Known rows, with every step that occurs:
J/V/D/E/A: [-15 -19 -15  -6  11 -10  -8   2   6  -3 -10   1  15   3  16 -20  11   6
 -14   5   0 -20   7 -15  13   9  21  -4  17 -28  -7 -19  15  27 -10 -23
  -4  25  -9  -4   1  -5  -7   8  -8   4  -4   0  -3]
S/L/B/K/Y: [-20   0  18  -5   5  -5   6   3  -4  14 -34  -8 -14  -5  -6   0 -21   9
  11  11  36  -7 -21   3 -22   4 -17  13   0   6   9  -5  11   9   3   7
   3  19  18  25  14  11  24   9  -6   5 -11  -2   9]
H/X: [  8  11 -10   7  10  -9  -9   2  -1  14  -2  -6   1   3   3  16  -3  14
  -4   4   1   9   3  10   2  -5  -4  20   5  -2   0   2 -10  17   5 -14
  -3   1  -7  10   1   0  -9  -6  -4  10  -2   3  -7]
J/V/D/E/A/R: [-18 -24 -21  -9   8 -11  -4  -1   6   4 -12   9  15   6  17 -10  11   2
  -9   6   7 -25   5 -14  14  14  28  -6  20 -28  -6 -20  12  32 -13 -20
  -4  20  -5  -1  -3  -7 -14  10 -13  10  -9   5  -7]
K/B/L/S/C/Q/X: [ -4   7  22  -9  12 -24   4  24   4  34 -13  -4  -6  -7   3   4 -38   1
  15  35  28 -16 -19  12 -23  -9 -22  27   4  -1  11  -2  18  12  -8  10
  15   2  12  15   3  -1  14   2   8   7 -33 -19  -3]
L/B: [  5  -7   8  -2   4 -14  -5  -5  -7  10 -11  -5  -8  -7   8  -8  -8   7
  -7  17  24  -6 -10  -2  -8   1  -4   6 -11   5   4   1  14   0  -2   9
   5   4   3   0   4   1   1  12  -5   4  -3  10   1]
E/A: [ -2 -14  -9   1   3   8  -2  -7  -1  -5  -1   3   6 -12 -10  -4  15   8
   4  -6  16  -3 -14   2   1  -5   5  -1   8 -16  -6  -2   5  19   2  -7
  -3   9  -3   3 -11   0 -10 -11  -8   2  -2 -16   2]
K/Y: [ -1  -3  -1   1  -7  -3  -2  -4 -11 -14  -3  -3 -13  -1   0   3 -13 -10
  24 -14  10  -1  -7  -3  -7   4 -15   7   3   7  -1  10  -2   6   4 -10
   5   7  10  17  -2  -4   8  -1  -1   2   4  -6   1]
D/E/A/M/Z: [-13 -26  -9  -9   7   6   5  -2  -1  23 -10 -11  13 -24   3 -18   9  -4
  -3  21  13 -15  -9  -7   9   4  19  -6  19 -27 -26 -15   8  18   7 -22
  13   9 -26   7 -10   5 -40  11 -15   5  -6 -16   2]
J/V/D/E: [-15 -12 -11  -7  11 -15  -7   6   8   0 -10   0  12  10  19 -17   2   2
 -17   7  -8 -18  14 -16  12  12  19  -3  12 -20  -3 -19  12  18 -11 -19
  -2  19  -7  -7   6  -5  -1  14  -3   1  -3  10  -4]
V/D: [ -8   8  -8   6   8 -13  -9 -18   1   3   3  10   5   0  -1  -7  -5   3
   7   6 -10 -14  12  -4   8   3  10   4   6  -5  -4  -6   8  -3  -7  -2
  -6   4  -4  -6   6  -3   8  12  -3  -4   5  -6 -10]
Y/K/B/L/S/C/E/D: [-14  -8  33 -30   2 -23  14  13  -9  29 -32  -2   0 -11 -15  -8 -21   3
  17  44  16  -6 -16  17  -7  -4  -7   2  -9   0  11   7   2  26 -14  17
   6  23   0   4   8   6  20  28 -15   1  -5 -19  -9]
K/B/L/S/C/Q/X/H: [ -1   6  28 -12  16 -22   3  16   4  36 -22  -5  -2  -7   3   2 -42   0
  19  36  29 -13 -12   9 -23 -13 -18  24   2   2  14  -6  14   6  -1  10
  19  -1  17  11   7  -1   6   8   3   3 -35 -17  -1]
C/Q/X/H: [ -1   9  14   0   9  -4 -12   4  12  20 -11  14  12  -4   1   3 -24   3
   4  10   6  -2   2   6  -6 -18  -4   9   1  14  -7  -2 -10  -5  12   4
  11 -22  27  -3  -4  -9 -14  -1  -5   1 -21  -5   5]
J/V/D/E/C/S/L/B: [-15 -14   5  -6  18 -25  -7   7  -5  18 -31   1   2  -7  13  -9  -2   4
 -15  25  20 -20  -2 -12   1   3   8  -5  20 -23   4 -17  24  32 -13 -19
   0  26   3   6   4  -1  14  28 -12  16 -13   9   1]
E/C/S: [  7  -1   9  -1  -5  -3  -2   0 -21  13 -14   6  -7 -22 -12  22   5  -2
   9   9  17  -2 -17   3 -11 -15  -6 -13  12  -9   7   7   7  27  -5  -5
   2  -5   8   7 -11  -2  10  14 -11  21  -6   3   3]
Z/M/A/E/D: [  5  -7 -22  17  32  12  11 -25 -20  11  -1   4  17 -14 -14  -6  14  -8
  15   1  -1 -18 -13 -14   0  10   9  -3  10  -7 -10 -20 -15   5   7  -5
  -5   9 -16   7 -18  14 -20   4 -31  -1  10 -38  -2]
D/V: [  0 -14   4  -6   2  -6  -5  10   9 -13  -7   1   1   6  25 -11   6  -7
 -12  -2  -7  -2   5  -8  -2   2  14  -1   6  -1 -15 -17  15  17  -5   0
  -5  12  -4  -2  -5   2  -3  -5   1   1  -9  -3  10]
J/V/D/E/C/Q: [-14 -12  -7 -10  11 -19  -9  14   4   5 -12   9  18  -4   8 -12   1   6
 -12  14  -1 -21  -3 -15   8   4  18  -9  19 -21  -4 -13  18  31 -13 -19
   2  14   1  -9  -4 -10   4  22  -7   8 -11   7  -6]
D/E/C/Q/X: [-14  -6   3  -8   1  -8  -1  15   3  25 -10   1   8 -19  -6   2 -16   7
 -21  18   6  -8 -22   2  -4   1   5  -7  25  -7 -10  -2  13  31   2  -9
  15 -11   3   1 -14  -9 -11  11  -2  11 -12  -8   9]
C/S/L/B/K: [-14   5  29   1   1  -2   7   0 -13  27 -38   1 -17  -8   2  12  -9  -2
   9  24  32  -7  -6   6 -18 -12 -15   3  -2   3  15  -5   4   8  -2   5
   4   0  14  25  10   9  19  15  -6  15 -15   4  10]
X/H: [  5  -5  12  -8   8   2  -3 -16  -1   3 -15  -3   9   2   2  -4 -10  -1
   9   1   5   6  14  -5   1  -8   5  -8  -3   4   6  -7  -7  -9  13   4
   9  -4   9  -6   7  -1 -14  12 -11  -8  -2   5   4]
Q/X/H: [  6   6   3  -1  10   1 -14 -11  13  20 -13  -3   1   1   5   4 -23   7
  -4  -2   4   4  15   6  -6  -8  -3  14  -3  10  -4 -12 -13  -9  16   1
  -1  -8  19  -1   9   1 -22 -10 -10   0  -8  -1  10]
V/D/E/A/M: [-21  -8 -17  -2  15  -6  -3 -18   1  11  -7   7  16 -15  -1 -15   2   2
  -1  18  -1 -22   4  -8  17   8  23  -1  22 -22 -16 -10  13  14  -3 -14
  -1   7 -19   0  -5  -5 -22  18 -11   1  -2 -18  -5]
R/A: [  6  -5   5  -2  15   8   4  -6   6  -6  -1  -8   7  -5  -5 -11   4   3
  -6  -3   4  -3  -7  -3   6  -4  -7  -6  14  -5  -6   1  -3  11   1  -1
  -7  -4   7   2   0   8  -5  -7  -9  -1   4 -17  -3]
L/S: [  5  -6  18   4   4  -6   3  12  -3  20  -3   5 -15 -17   0   7  -8   0
  -1  14   4   3   1   9  -1  -4  -5   2 -10   0  15   3   4   2   1  18
   9   2  -2   7  -6   4   1   5   1   3   0   0  11]
A/E/C/S/L/B/K: [-14 -13   8 -13  15  -3   7  -1 -24  43 -45   3 -11 -21 -12  19   9  11
   2  28  25  -7 -33  -4 -23   4  -6 -11   5  -4  17  -6  12  26   7   0
   8  10   5  21   2  13   9  31 -19  24  -9   7   1]
K/Y/P: [ 14 -15  14 -12 -10  -5  -3  -2 -11 -13 -10  -4 -17   0   5   5 -20  -6
  27  -1  14   5  -5   0   5  -2 -17   1  -3  11  -1  15  -8   2   2   0
  17  19  12   8   3  -9  14  -2  -3  -7  10 -12   0]
S/C/Q/X: [  1  18   7  -4  14 -15  -4  25  12  33  -8   7   9 -11   0   6  -8   8
  -9   6  11  -5 -14  18  -5  -8  -3  12   4   8 -12  -2  -2  28   1  12
  -6 -12  24  -2  -4   0  -2  -3 -11   3 -20 -13  -6]
B/K/Y/P: [ -2  -5  12 -22 -21  10   3   0  -9  -7 -25  -6 -13   2  -1  12 -21   7
  31  -5  10  -5  -8   2 -12  -1  -9   0 -15  10   5   6  -9   9   0  11
  11   8  10   8  14  -4  15  -1  -3  -3   9  -1  -1]
J/V: [  2 -11  -5  -7   4  -3  -6  17   5  -9  -8  -2   7   8  14  -6  10   0
  -8  -4   3  -6   4  -9   0   1   6  -2  -2 -11   1 -10   1  12  -7 -13
  -4  18   5  -2   3  -1   1  -2  -4   7  -7  16  -1]
B/L/S: [ -8   7  14   3   7   1   4   7   5  17  -9   1 -13 -16  -6  10 -20   3
   2  22   6 -10  -7   7 -21   0  -4  16  -7  -8  20  -4  10   2  -1  16
   9  12   6  12   0   8  18   7   9   6 -16 -13   8]
Z/M: [  3   8  -7  10   9  11   3 -12  -7  10  13  -1   8   3  -1  -1  -2  -8
  10 -13   9 -10  -8  -3  -3   3   3  -1  -6   7 -15  -9 -17  -5   0   2
  -1   2   0   3 -16   3  -7   4 -14  -1   5 -11   2]
S/C/Q: [  0  11  10  -9  11 -13   4  23   4  22  -6   5  12 -11  -2   1   2   2
  -2   7  10  -5 -16  11   0  -8   2  -1   5   4  -6   4   2  30  -3  14
   0  -8  15  -5  -6   1   6  10  -9  -2 -15 -10 -12]
Z/M/A/R: [  9   0 -22  18  17  14  15 -19  -8  14   3   5  10 -10  -3   5   3 -15
  25  -6  14 -22 -14  -7   1   9  12  -2   9  -2 -16 -20 -17   8   1   2
  -6  -9  -1   7 -21  12 -22  -3 -26   1   6 -20  -3]
X/Q: [ 14  -4   8  -1   7  -7  -6   3  15   0 -13  14   2  -3   6  -1 -18   4
  10   8   6   1   0  -8   4  -8  -2  -5  -7   4  -5   0 -10   0   3   9
  15  -4   0 -11   5   7   2   9  -7  -4   4  -7   4]
K/B/L/S/C/E/D/V: [-16 -14  24 -17  13 -26   4  17 -11  20 -23  -4  -5  -3   5  -8 -16  -9
  13  42  22 -17 -10   1 -19  -6  -5  10   8 -12  12 -12  27  29 -10   0
   9  24  -6  14   4   7  16  18   1   8 -27 -28   2]

Rows:
[-27 -22  -8 -10   0   6   0  -9  -8  25 -18   9   1  -8 -11   7  19  -3
  14  17  24  -9 -13   0   4   1  17 -21   7 -10  -6  -6   0  34  11 -18
   3  -3   3   7 -16   9 -13  11 -15   9  -5  -3  -1] -> C/E/A/R
[-24 -14 -18  -1   5  -9   0 -23   3  14  -5  13   9  -3   2  -7  -1   3
  -4  13   3 -24   2  -7  15  16  26  -5  25 -21  -8 -12  14  22  -7 -10
   2   4 -13   1  -6  -7 -18  16  -9   2  -1 -14  -7] -> V/D/E/A/R
[ -8 -15  23 -10  16 -19   0  23 -10  34 -20   6  -9 -19   1   0   9  -3
  -7  26   6   0   1  11   0  -5   9  -8  -4  -6   7  -7  14  43   0  16
  -3  17  -3   4  -9  14   2  21 -17   5  -8 -17  12] -> L/S/C/E/D/V
[-26 -10   4  -8   3  -6  -7  -8 -20  10 -11   9   5  -2 -19  -3  13  -7
   6  23   1  -6   6  -2   4  -7   9 -17   4  -5   5  -1  -2  19   5 -17
  -1   7  -8   1  -3   5   3  21 -13   5   0 -17   4] -> C/E/D
[  1 -15  -3  -7  28   8   9 -11   0  11 -11  -7   7  -6  -4  -9  15   6
 -11   5   0  -2 -13 -11   6   8  -5 -11  14  -5  -3  -3  -2  11   9  -5
  -2   1   1   7   0  13 -14   3 -13   3   5 -15  -7] -> R/A/E
[ 13   5 -16  20  23  14  10 -17  -8   5   6  -6  12 -15  -6  -8   2  -9
  19  -9   6 -15 -11  -7   1   4   5   1   5  -2 -18 -19 -11   1   5  -2
  -6  -2  -6   2 -18  13 -12  -5 -20  -8  11 -26   1] -> Z/M/A
[ -6   1  28   6   9  -9   4  -2 -12  24 -29   2 -18  -9   3   9  -8  -9
   3  27  33  -2  -3   5 -11 -13 -18   3   4   3  13  -1   7   5  -1  -2
   5   3  13  24   5   6  18  14  -6  14 -16  -1  10] -> C/S/L/B
[ -5  -1   9 -11  -6  -4  -2  -3  -9  13 -24  -8  -8  -5   4  -3 -11  16
   2  13  23 -12 -13   0 -22   2  -2   4 -21   7   9  -4  10   6  -3  20
   3   0   3   1  12   4   4  12  -6   6  -2  17   1] -> L/B/K
[  8   0  19  -2  15 -14   6  23  -2  34  -8  -1 -12 -22   0   8  -2   5
  -6  13   9   3  -5  16  -3  -1  -3   4  -9  -2  12   2   7  22  -1  27
   1   5   3   4  -5   9   3  10  -9   1  -4  -5   4] -> L/S/C
[-17   0   4 -14  13 -13   0   7 -14  26 -16   1   8  -7 -14  -1  17   1
  -3  16   7  -5  -2  10   3  -2  10 -13   5  -5   1  -3   1  43   1  -2
 -11   9  -1  -3  -1  12   5  20 -22   3  -3 -20  -5] -> S/C/E/D
[-14   3  -1 -11 -19  11   4   0 -10  -8 -20  -5 -10   2  -5  10 -14   3
  30 -16   8  -9  -9  -1 -21   3  -8   5 -10   7   5   1  -6  12   2   3
   2   0   9  15   9   0  10   0  -3   5   4   5   0] -> B/K/Y
[-28   0   7  -5   8 -17   1 -12 -11  31 -32   2  -3 -16  -6   0 -16  11
  -4  29  15 -23  -7  -5  -5   4   9  -6  20 -13   4 -13  26  28  -9  -2
   4   7  -5   8   7   0  15  35 -10  10  -4  -3   1] -> V/D/E/C/S/L/B/K
[-13 -17 -10  -6  14  -5   2 -14 -18   9 -12  16   8  -1 -11   1  19   1
  -4  15  -7  -6  -3 -10   0  10   6  -5   6  -8  11  -3  -4   5   5  -6
   0  18 -16   8   0   1 -12  16 -18  10  -1 -18  -3] -> A/E/D
[-17 -14  13 -17   9 -16  12  10  -9  38 -24  -3  -8 -10  -2   7 -14  -4
  27  39  42 -20 -25   7 -17  -1  -5   7   9 -14  14  -6  21  32  -6   1
  13  10   3  19  -3   8   7  13  -3  11 -27 -17  -7] -> K/B/L/S/C/E/A/R
[  3 -19 -18   8  30   1  10 -17 -16   2 -18   7  12 -23 -15  -7  20   0
   6  16 -10 -11  -7 -14   5   9   8  -2  19 -18   5 -14   3  12   9 -10
  -6  10 -20   5  -4  11 -16   3 -21   0   8 -32  -5] -> M/A/E/D
[ -5  -3  21 -24  -7 -12  14   6   3   7 -22  -7   1   2  -4 -11 -28   4
  18  25  11  -4 -17   9  -9   1 -11   9  -7   5   2   7   0   1 -15  10
   8  14   2   2  12  -2  17  12  -1  -2  -4  -4 -13] -> Y/K/B/L
[ -5 -19   4  -3   0 -11  -8  -2  -7 -25  -3  18   9   6   6 -10  12  -9
  -8   5  -8  -9  10  -7   0  -5  14   1  12 -11  -5 -10   8  20 -12  -1
 -12  24 -13   1  -5  -4  -6   2 -13   7  -8 -29  11] -> E/D/V
[-11 -14  -2 -11  -1  -4   5   6  -6  14 -10  -9   2 -15  -7  -2  -5   6
 -19  10   4  -4 -17  -3   1   9   9 -16  23 -13  -2  -2  17  31   0  -9
  12   2 -10   1  -9  -4  -7  16  -2   6   0  -2   7] -> D/E/C
[  0  -2  31 -26   1 -20  18  18   2  25 -27  -9  -4  -8  -4  -7 -28   6
  13  31  16  -3 -21  18 -10   0 -12  11 -13   5   7   8   4  16 -16  26
   7  19   4   3   9   3  17  18  -7  -2  -6  -7 -12] -> Y/K/B/L/S/C
[-23 -17  -3  -7   7   7  -4  -5 -10  17 -14  -2   1 -13 -14  -6  20   3
   8  14  15  -2 -11   1   3  -5   9 -19   4 -10  -7  -6   4  28  13 -22
   3   3  -2   2 -10  10  -2   9  -9   1   0  -8   4] -> C/E/A
[ -1 -12 -12  -4  10  15  -2  -6  -3   3  -8   7  14 -23  -9  -2  19  -1
  14   5  19  -9 -15   1   4  -9   9   1   8 -19 -16   0   0  11   5  -8
  -6   7  -4   8 -16   3 -30  -4 -18  11 -12 -15  -3] -> E/A/M
[-12 -27  -7  -9  16  -8  -1  -8 -12   0 -16  16   8   4   6  -5  23  -4
 -12  15 -12  -6   0 -15  -2  11  15  -5  10  -9   1 -13   5  16   1  -6
  -4  27 -16   7  -3   2 -14  14 -16  11  -6 -20   3] -> A/E/D/V
[-22  -4   7   2  16 -24  -2 -13 -10  29 -23   4  -3 -17  -3  -4 -14   5
  -9  32  15 -19  -5  -5   2   5   7  -5  26 -14   2  -9  27  25  -8  -9
   6  10  -5   7   2  -1  13  35  -8   9  -5  -8   2] -> V/D/E/C/S/L/B
[ 11  -5 -23  14  32  14  11 -18 -17  21  -5  -4  12 -24 -15   0  13  -3
  16  -3   8 -15 -30 -12  -5  11   7  -8  12  -6 -14 -20  -6  13  10  -5
  -3   4  -8   5 -23  16 -15   7 -29   1  11 -23  -3] -> Z/M/A/E/C
[ -4  -4  20  -7   3 -16   9  11  -6  14 -10  -8 -10  -2   2  -1 -31  -4
  20  31  21 -12 -12   2 -19  -4 -19  17   2  -6  19  -1  20  -3  -8   3
  18  10  -3  15   6   0  16   6  14   5 -21 -12  -2] -> K/B/L/S
[-12  -6  33 -30   4 -20  16  19  -2  36 -33 -11  -6 -10  -7  -8 -24   4
  16  40  17  -3 -20  17  -9  -1 -10   1 -13   6   7   6   3  22 -10  17
  10  16   5   3   9   8  22  26  -9  -3  -5  -4 -11] -> Y/K/B/L/S/C/E
[ -3  -6 -11  -2  11 -14 -12   2   7  -7  -5   6  11   8  14 -11   7   3
  -3   1  -5 -16  14 -13   9   3  13   2   4 -16  -2 -15   8  10 -12 -14
 -10  21   2  -7   7  -3   7   7  -7   5  -4  11 -10] -> J/V/D
[ -4 -18  -4  -6  27   5   5 -18  -8   2 -10   5  13  -6 -13 -10  19   4
 -10  10  -2  -7  -8 -10   7   4  -2 -10  19 -11   2  -1  -6  16   4  -6
  -8  10  -5   8  -1   9 -15   6 -22   8   4 -31  -6] -> R/A/E/D
[ -5  -5  21  -7  17 -13   4  23  -7  47 -18  -4 -14 -24  -4   7   3   2
  -3  24  10   4  -5  15   0  -2   1  -8 -10   1  11   0   8  30   6  17
   4   4   3   4  -7  15   6  20 -11   1  -1  -2   6] -> L/S/C/E
[ -1 -14  -2   3  32   2  15  -6 -21  31 -50  -4  -5 -40 -17   7  10  10
  12  28  19 -13 -33  -8 -15   5  -3  -7  18 -16  11 -19  16  29  10  -4
   1   5  -3  17   0  22   4  15 -23  11   0 -11  -1] -> M/A/E/C/S/L/B/K
[ -8  -7  21  -7  15 -17   2  17 -15  41 -16   5  -9 -23 -11   6   6   0
  -3  27  10   0  -1  15   1  -5   2  -7  -8  -5  15   0   6  34   2  16
   1  10  -2   5  -8  12   4  23 -16   5  -3 -15   6] -> L/S/C/E/D
[  7 -15 -21  14  34   8   9 -19 -15   4  -5   5  17 -11  -1 -12  18 -11
   9   0  -3 -19 -12 -18  -1  12  17  -4  13  -7 -18 -30  -6  13   5  -5
  -9  16 -17   5 -21  15 -21   3 -30  -1   7 -39   4] -> Z/M/A/E/D/V
[-15 -16  23 -32   0 -16  20  12  -2  40 -37   0  -3 -13  -8  -1 -17   4
  22  40  32 -10 -30  19  -7   1  -1  -1  -6  -2   4   6   2  36 -11  17
   9  16   7   8  -1   8   8  23 -18   5  -9  -9 -13] -> Y/K/B/L/S/C/E/A/R
[  0 -17  13  -6  35  -1   8  -8 -13  29 -32  -5  -4 -24 -15   1  11   8
 -10  24  29  -5 -32  -6  -6  -1 -15 -12  23  -9   4  -1   9  29   8  -5
   1   8  12  19  -3  18   3  18 -23  18  -6 -15  -2] -> R/A/E/C/S/L/B
[  9  -4 -23  17  34  14  14 -19 -13  18  -3  -4  11 -15  -6  -6  11  -7
  15  -3   2 -14 -17 -14  -1  13   8  -3   5  -2 -15 -23 -12   1  11  -5
  -1   2 -12   6 -18  16 -18   3 -24  -4  12 -23  -3] -> Z/M/A/E
[-16  -4 -10  -3   8 -17  -3 -12  -4  13  -5   4   7 -11  -6  -7  -8   8
 -10  13  -7 -16   0  -7  10  11  17  -9  24 -16  -5  -8  21  22  -7 -10
   2   6 -13  -6  -2  -5   1  27  -6   1   4  -8  -4] -> V/D/E/C
[-11 -11  26 -34  10 -12  15  16  -4  38 -38  -7   2 -24 -13  -9 -13   2
  25  45  27  -8 -27  17  -6  -5  -4   3 -10  -4  -3   6   1  27  -7  14
   6  18   2   7   0  10   4  24 -20   4 -12 -12 -12] -> Y/K/B/L/S/C/E/A/M
